Each row was made from one walk, in order. Every step used is in the known rows, and no mark comes twice. Write each row's walk.
In the rows, zero is written as 128.
Known rows:
nuzo > febut: [123 127 138 146 102  93 139 126 118 122 113 138 146 164 124 133 135 110
 111 140 127 119  94 154 148 145 100 111 122 131 146 134 125 129 108 115
 134 106 145 128  93 137]
zezos > dirim > lema > febut > lobusa > sare: [129 126 115 139 144  70  84 117 121 136 172 135 130 108 148 151 138  78
  92 147 149 129  84 156 125 124  82 112 121 115 151  79 128 146  89  87
 157  71 139 129 113 136]
zezos > dirim > lema > febut > nuzo: [122 129 115 135 122  78  95 112 112 128 192 131 113 117 125 129 135  47
 102 151 133 141  89 194 102 116  77 101 124 108 148  68 128 134  85  99
 190  95 152 120 107 123]
dirim > zefab > sare > rupug: [124 128 111 148 119  86 129 125 102 128 123 129 140  65 131 142 142  77
 126 129 145 109 105 164 133 160 100 102 129 116 150 169 125 118 114 106
 117  84 135 132 104 147]
lobusa > febut > lema: [125 124 126 141  86  98 130 140 109 123 125 143 121 162 122 143 129  63
 100 130 135 123 102 120 154 133 111 115 132 144 143 133 128 143 102 124
 139  90 128 146  95 129]
zezos > dirim > lema > febut > zefab > sugob > dezi: [134 131 105 136 139  71  97 111  73 122 202 136  91 161 138 139 141  47
  89 134 132 125  98 172  89 134  91  94 123 113 146  55 122 136 104 111
 175  61 144 123 108 139]
zefab > sugob > nuzo: [120 131 120 149  90  94 152 127  85 122 123 137 123 127 122 138 142 121
  99 130 121 108 110 146 116 148 109  96 117 124 140 115 126 124 118 130
 144  91 144 128 101 149]
lema > dirim: [125 131 134 136 106  96 115 125 116 128 130 139 132 131 131 135 135  84
 100 136 131 125 102 167 138 136 105 105 119 119 150 124 131 139 102 116
 145 114 140 132 112 134]
febut > nuzo > sugob > zefab: [121 117 113 158  90  99 166 133  81 122 102 138 150 205 117 136 144  96
 121 135 108 109 105 145 124 137 130 100 123 133 143  98 124 126 107 135
 145 106 155 120  96 141]
febut > lema > dirim > zefab > sugob: [128 137 122 132 102  81  99 125  94 128 143 135  89 126 142 137 136  39
  96 125 136 122  98 174 108 147  92  97 131 105 138 101 126 150 113 111
 158  73 130 130 111 134]
rupug > sare > lobusa > febut > nuzo > sugob: [117 117  78 146  71 111 167 147  99 120  84 130 168 191 132 146 139  52
 122 142 141 107 104 100 186 127 125 109 122 147 132 151 117 112 109 120
 123  94 151 160  81 143]
sare > lobusa > febut: [124 124 100 140 112 108 139 139 102 124  97 139 143 147 130 147 137  87
 107 132 139 119 104 110 175 121 113 112 117 145 138 168 123 121 106 125
 115  98 137 158  84 138]
zefab > dirim > lema > febut > lobusa: [134 125 107 140 124  84  94 123 113 136 162 142 111 145 124 143 130  76
 112 136 148 120  98 175 117 120  89 105 134 102 143  91 138 154  99 110
 164  82 146 112 104 135]
sugob > nuzo > febut > lobusa > sare: [120 118 142 156 100  81 149 135 111 127 106 135 154 171 134 154 134 156
 106 142 136 100  88 133 146 154 113 122 125 142 151 105 117 139 110 106
 127  57 141 131  92 149]
sugob > zefab > febut > lema > dirim: [127 126 139 137 112  86 108 136  60 127 146 133 106 205 143 139 128  58
  98 121 130 130  87 150 117 134 109 103 128 121 150 113 122 149 110 132
 140  87 144 125  95 124]
zefab > sugob > nuzo > febut > lobusa: [119 124 132 152  93  79 150 134  81 123 118 134 141 192 126 147 138 145
 114 135 132 103  90 138 121 158 106 111 125 132 140  90 117 134 123 110
 143  66 150 123  87 155]
sare > rupug: [123 129 126 145  99 101 144 127 129 125  96 136 153 111 121 136 137  95
 113 134 136 120 108 149 159 155 104 106 124 130 151 159 129 120 105 118
 113 100 138 140 107 139]
rupug > sare > lobusa > febut > lema > dirim > zefab: [126 129 103 124  93 101 106 139 109 128 103 131 122 141 155 148 129   4
 103 129 152 121  95 146 165 137 103 114 126 130 136 162 111 132 113 107
 127  90 129 161  87 124]
rupug > sare > lobusa > febut > nuzo > sugob > zefab > dirim: [127 113  82 147  82 116 171 145  58 122  67 130 156 226 133 147 140  60
 124 125 133  97 108 108 156 145 140 100 124 136 130 168 112 113 113 147
 109 100 156 145  70 144]
rupug > sare > lobusa > febut: [122 125  91 138  93 114 144 141 111 124  76 135 159 141 140 147 137  62
 109 134 147 119 107 109 191 127 115 113 116 144 138 189 118 111 113 122
 102 113 141 164  81 139]
lema > dirim > zefab > febut > nuzo > sugob > dezi: [127 128  99 143 104  84 126 133  76 121 184 127 109 184 129 137 135  63
 113 140 115  97  94 177  96 134 107  93 124 101 147  72 124 132 106 121
 192  48 155 115 102 138]
zezos > dirim > zefab: [127 138 122 132 121  94 110 114 123 128 134 136 122  90 127 132 144  70
  96 137 115 126 102 193 112 154  85 100 117 105 141 127 124 126 103 103
 162 107 140 122 107 130]
lobusa > febut > nuzo > sugob: [122 119  94 152  77 102 158 141  93 121 125 139 152 190 114 140 137  79
 121 143 123 108 102 118 145 123 120 106 130 144 138 107 128 130  98 124
 158  91 144 142  94 140]
dirim > lema > febut > lobusa > sare > rupug: [129 122 106 148 128  75 106 124 128 135 141 134 147 102 144 154 133  85
 117 144 165 119  90 145 150 127  90 116 131 130 156 108 130 140  95  93
 119  55 133 143 113 141]
nuzo > sugob > zefab > febut > lema > dirim: [127 122 133 144  98  86 122 138  56 122 143 134 122 241 145 139 132  58
 106 123 120 114  85 132 117 139 116  98 124 122 146  98 121 149 114 132
 147  87 149 124  97 130]
nuzo > sugob > zefab > dirim > zezos: [136 113 124 147 108  96 142 127  80 124 100 146 141 172 131 136 144  96
 104 117 113  99 101 164 100 165 119  87 120 104 137 126 118 129 110 148
 140 121 147 109 103 144]
dezi > sugob: [126 125 129 150  96 103 144 128 111 120 119 143 133 144 113 136 140 117
  96 137 122 107 115 146 139 134 113 106 115 122 145 131 131 131 100 141
 148 121 148 129 106 143]
zezos > dirim > lema > febut: [127 132 125 133 131  82  86 108 118 127 186 137 115 101 131 132 137  57
  95 144 130 137  90 186 108 125  74 100 114 104 148  93 128 135  92 100
 174 114 147 123 110 123]
rupug > sare > lobusa: [120 127 107 141  94 111 144 132 130 124  69 134 153 126 137 141 139  70
 102 135 143 121 112 136 186 135 111 109 114 127 138 180 122 112 115 115
 103 114 148 148  91 138]
rupug > sare: [122 131 119 144  85 107 140 127 132 126  93 138 151 122 131 136 138  73
 105 137 133 122 114 154 162 140 109 107 120 125 143 157 128 122 111 116
 124 125 145 136 102 139]
dirim > lema: [129 128 122 142 115  92 120 125 119 125 135 140 127 104 125 134 138  78
  99 138 130 130 106 170 125 138  97 104 123 124 144 113 128 130  99 120
 151 110 138 125 109 127]

Which walk is each row?
[119 118 167 153  69  89 154 135 102 111 131 138 122 205 108 137 128 130
  95 136 121  95  95 146 124 160 113 116 121 135 147 103 114 139 108 134
 162  90 149 124  89 133] : dezi > sugob > nuzo > febut > lema
[132 133  99 132 132  74  89 109  72 131 183 135 101 153 143 135 141  32
  96 136 142 142  92 172  97 124  76  95 131 116 139  63 123 144 101  98
 163  75 142 127 108 138] : zezos > dirim > lema > febut > zefab > sugob
[120 120 152 155  82  95 162 128  97 113 127 137 140 184 109 136 136 153
 103 141 115  91  98 155 121 154 111 111 111 132 148 114 115 126 109 137
 157 110 156 123  89 141] : dezi > sugob > nuzo > febut
[123 118  99 147 123  89 136 135  79 128 103 134 135 166 138 151 141  71
 109 125 157 124 111 121 171 132 122 110 135 140 143 148 121 129 115 111
 100  70 141 142  89 150] : febut > zefab > sare > lobusa
[124 132  95 139 104  86 123 125  81 127 163 124 123 164 127 133 141  52
 111 143 115 119  90 174  99 138  85  91 128 102 134  87 121 128 100 105
 186  66 157 115  98 136] : zezos > dirim > zefab > febut > nuzo > sugob
[127 134 135 131 100  87  97 127 121 130 140 138 100 128 134 136 130  39
 100 130 132 125  97 188 121 144  94 106 132 113 144 108 127 151 106 106
 163  89 129 127 111 122] : febut > lema > dirim > zefab
[126 127 124 150 107  95 145 128 129 127  88 134 157  89 135 146 139 104
 102 137 147 114 106 131 169 156 111 109 125 136 155 166 128 122 100 118
  93  77 130 151 113 146] : lobusa > sare > rupug
[124 129 127 143  94  90 119 137  99 126 145 135 109 174 126 138 127  63
  96 130 136 131 100 137 143 129  97 106 136 121 143 123 131 144 107 122
 144  69 143 127  97 129] : zefab > febut > lema
[128 141 109 133 125  87 112 113  92 127 138 133 110  90 136 134 150  69
  93 131 120 123 101 178  99 155  82  91 117 100 134 121 124 125 110 107
 156  92 140 125 108 143] : zezos > dirim > zefab > sugob
[138 112  92 131 118 100 123 139  76 131  94 142 122 184 138 148 134  51
  99 119 153 121 104 137 149 140 108 101 142 134 130 148 112 132 103 131
 119  69 132 144  84 143] : sare > lobusa > febut > zefab > dirim > zezos
[132 113 148 138 114  81 105 136  48 122 160 137 106 198 142 141 132  66
  85 120 128 113  84 164  92 139 104  97 123 110 149  97 110 145 102 149
 163  98 148 117  99 130] : dezi > sugob > zefab > febut > lema > dirim > zezos
[135 130 113 138 121  89  97 115 110 130 166 140 104 119 122 131 130  68
 105 135 140 123 102 184 111 123  87  96 128  98 144 115 137 144  96 122
 161 102 145 116 106 129] : zefab > dirim > lema > febut
[119 124 156 142  99  67 113 130  83 122 171 127 108 145 138 141 128  76
 112 129 138 103  78 182 101 167 101 110 130 118 151 105 111 144 120 100
 163  69 137 119  92 133] : sugob > nuzo > febut > lema > dirim > zefab > sare
[123 122 136 149 105  86 134 134 121 128 106 139 157 193 126 144 135 121
 118 140 136 117  92 146 154 142 102 120 128 133 146 111 125 140 110 102
 137  86 145 124  90 143] : nuzo > febut > lobusa
[126 122 117 152 113  89 132 133 127 134  98 141 149 133 136 155 138 119
  99 138 144 114 104 124 163 134 114 118 129 135 148 120 133 143 101 108
 118  68 133 137 109 150] : febut > lobusa > sare
[127 129 112 142 121  87 101 117 119 129 170 141 120 112 127 133 133  67
 110 143 135 130  97 177 123 108  85 103 122 114 148  99 134 139  98 109
 162 111 144 124 107 126] : dirim > lema > febut
[121 122 129 157 101  74 150 136  83 126 108 132 145 170 141 156 140 153
 104 137 141  97  88 119 135 157 112 113 125 139 145  97 116 136 117 110
 123  42 141 134  93 164] : zefab > sugob > nuzo > febut > lobusa > sare
[122 124 154 146  86  86 133 133 124 119 120 139 129 184 122 135 127  84
 104 135 133 124  92 147 153 150 101 116 132 131 146 120 124 142 108 114
 139  86 140 128  93 129] : nuzo > febut > lema
[125 120 135 153 109  81 144 134 124 128  84 131 175 157 143 154 136 128
 118 141 156 109  87 122 177 163 104 124 132 145 155 142 121 131 104  99
  92  52 135 145  99 154] : nuzo > febut > lobusa > sare > rupug
[135 109 147 145  89  88 145 128  71 121 128 141 120 219 117 137 133 120
  93 127 129  94  98 182  94 171 107 101 137 122 138  95 104 137 105 141
 161  82 150 110  89 148] : dezi > sugob > nuzo > febut > zefab > dirim > zezos
[129 135 119 132 115  95 103 120 116 131 133 137 119 104 136 134 137  66
 106 135 125 121 101 196 118 138  92 101 122 110 145 122 128 140 105 108
 158 107 136 126 110 130] : lema > dirim > zefab
[118 113  98 148 142  71 119 123  48 121 172 124 135 162 144 144 147  52
 120 137 138 116  79 142 105 124 108  96 112 112 145  91 113 120 103 111
 156  89 165 124  89 137] : zezos > dirim > lema > febut > nuzo > sugob > zefab > sare > lobusa
[125 128 130 138 112  75  95 128  97 129 161 132 102 103 141 142 134  39
 104 125 145 117  95 174 116 147 102 106 134 107 148 120 127 148 111 102
 154  77 130 125 109 134] : febut > lema > dirim > zefab > sare
[125 127 109 146 112  90 122 138  97 133 131 135 135 178 130 147 134 100
 110 135 139 124  99 137 144 121  99 109 132 122 142 114 132 142 108 111
 140  67 150 122  94 144] : zefab > febut > lobusa
[135 127 113 141 100 101 132 126  96 133 104 143 115 186 120 136 134  75
 100 125 137 125 119 160 137 146 113 101 145 124 138 129 132 146 105 128
 131  80 138 123 100 142] : febut > zefab > dirim
[117 121  85 141  84 112 152 142 104 125  83 129 153 156 133 146 135  49
 114 141 148 121 108 117 185 123 117 113 126 148 137 166 117 111 104 121
 116  94 146 160  77 138] : rupug > sare > lobusa > febut > nuzo
[124 117 111 155 106  97 151 135  41 123 138 131 122 209 118 137 140 105
 108 135 118 111 106 146 108 120 118  98 125 125 147 110 121 126  99 155
 153  91 165 118  85 143] : dezi > sugob > zefab > febut > nuzo
[119 116 148 144 104  72 125 136  69 114 153 124 108 167 136 148 132  94
 105 128 145  86  82 155 115 163 109 113 118 118 147 125 102 135 118 118
 153  65 148 131  82 136] : dezi > sugob > nuzo > febut > lema > dirim > zefab > sare > lobusa
[126 125 135 132  93  95 110 139 102 124 142 141 119 167 134 142 126  50
  98 129 140 125  93 134 146 134 110 113 130 138 147 120 127 151 100 120
 149  94 126 148 102 125] : lobusa > febut > lema > dirim
[136 125 115 142 134  91 107 116  78 131 152 141 106 144 127 133 134  77
 110 126 129 120 100 183  93 128  99  93 123 103 148 116 129 139 103 137
 148 115 149 111  97 128] : sugob > zefab > dirim > lema > febut
[140 120  76 131 106 105 125 138  80 130  90 133 127 176 143 148 134  17
 102 125 163 125 111 134 159 139 111 107 141 142 129 161 112 126 107 126
 108  79 135 152  81 136] : rupug > sare > lobusa > febut > zefab > dirim > lema
[124 128 110 148  89  93 151 128  68 127 119 138 118 177 125 141 140  97
 101 127 128 116 113 145 117 148 114  99 134 141 136  93 120 134 119 123
 137  67 140 130  98 151] : febut > zefab > sugob > nuzo
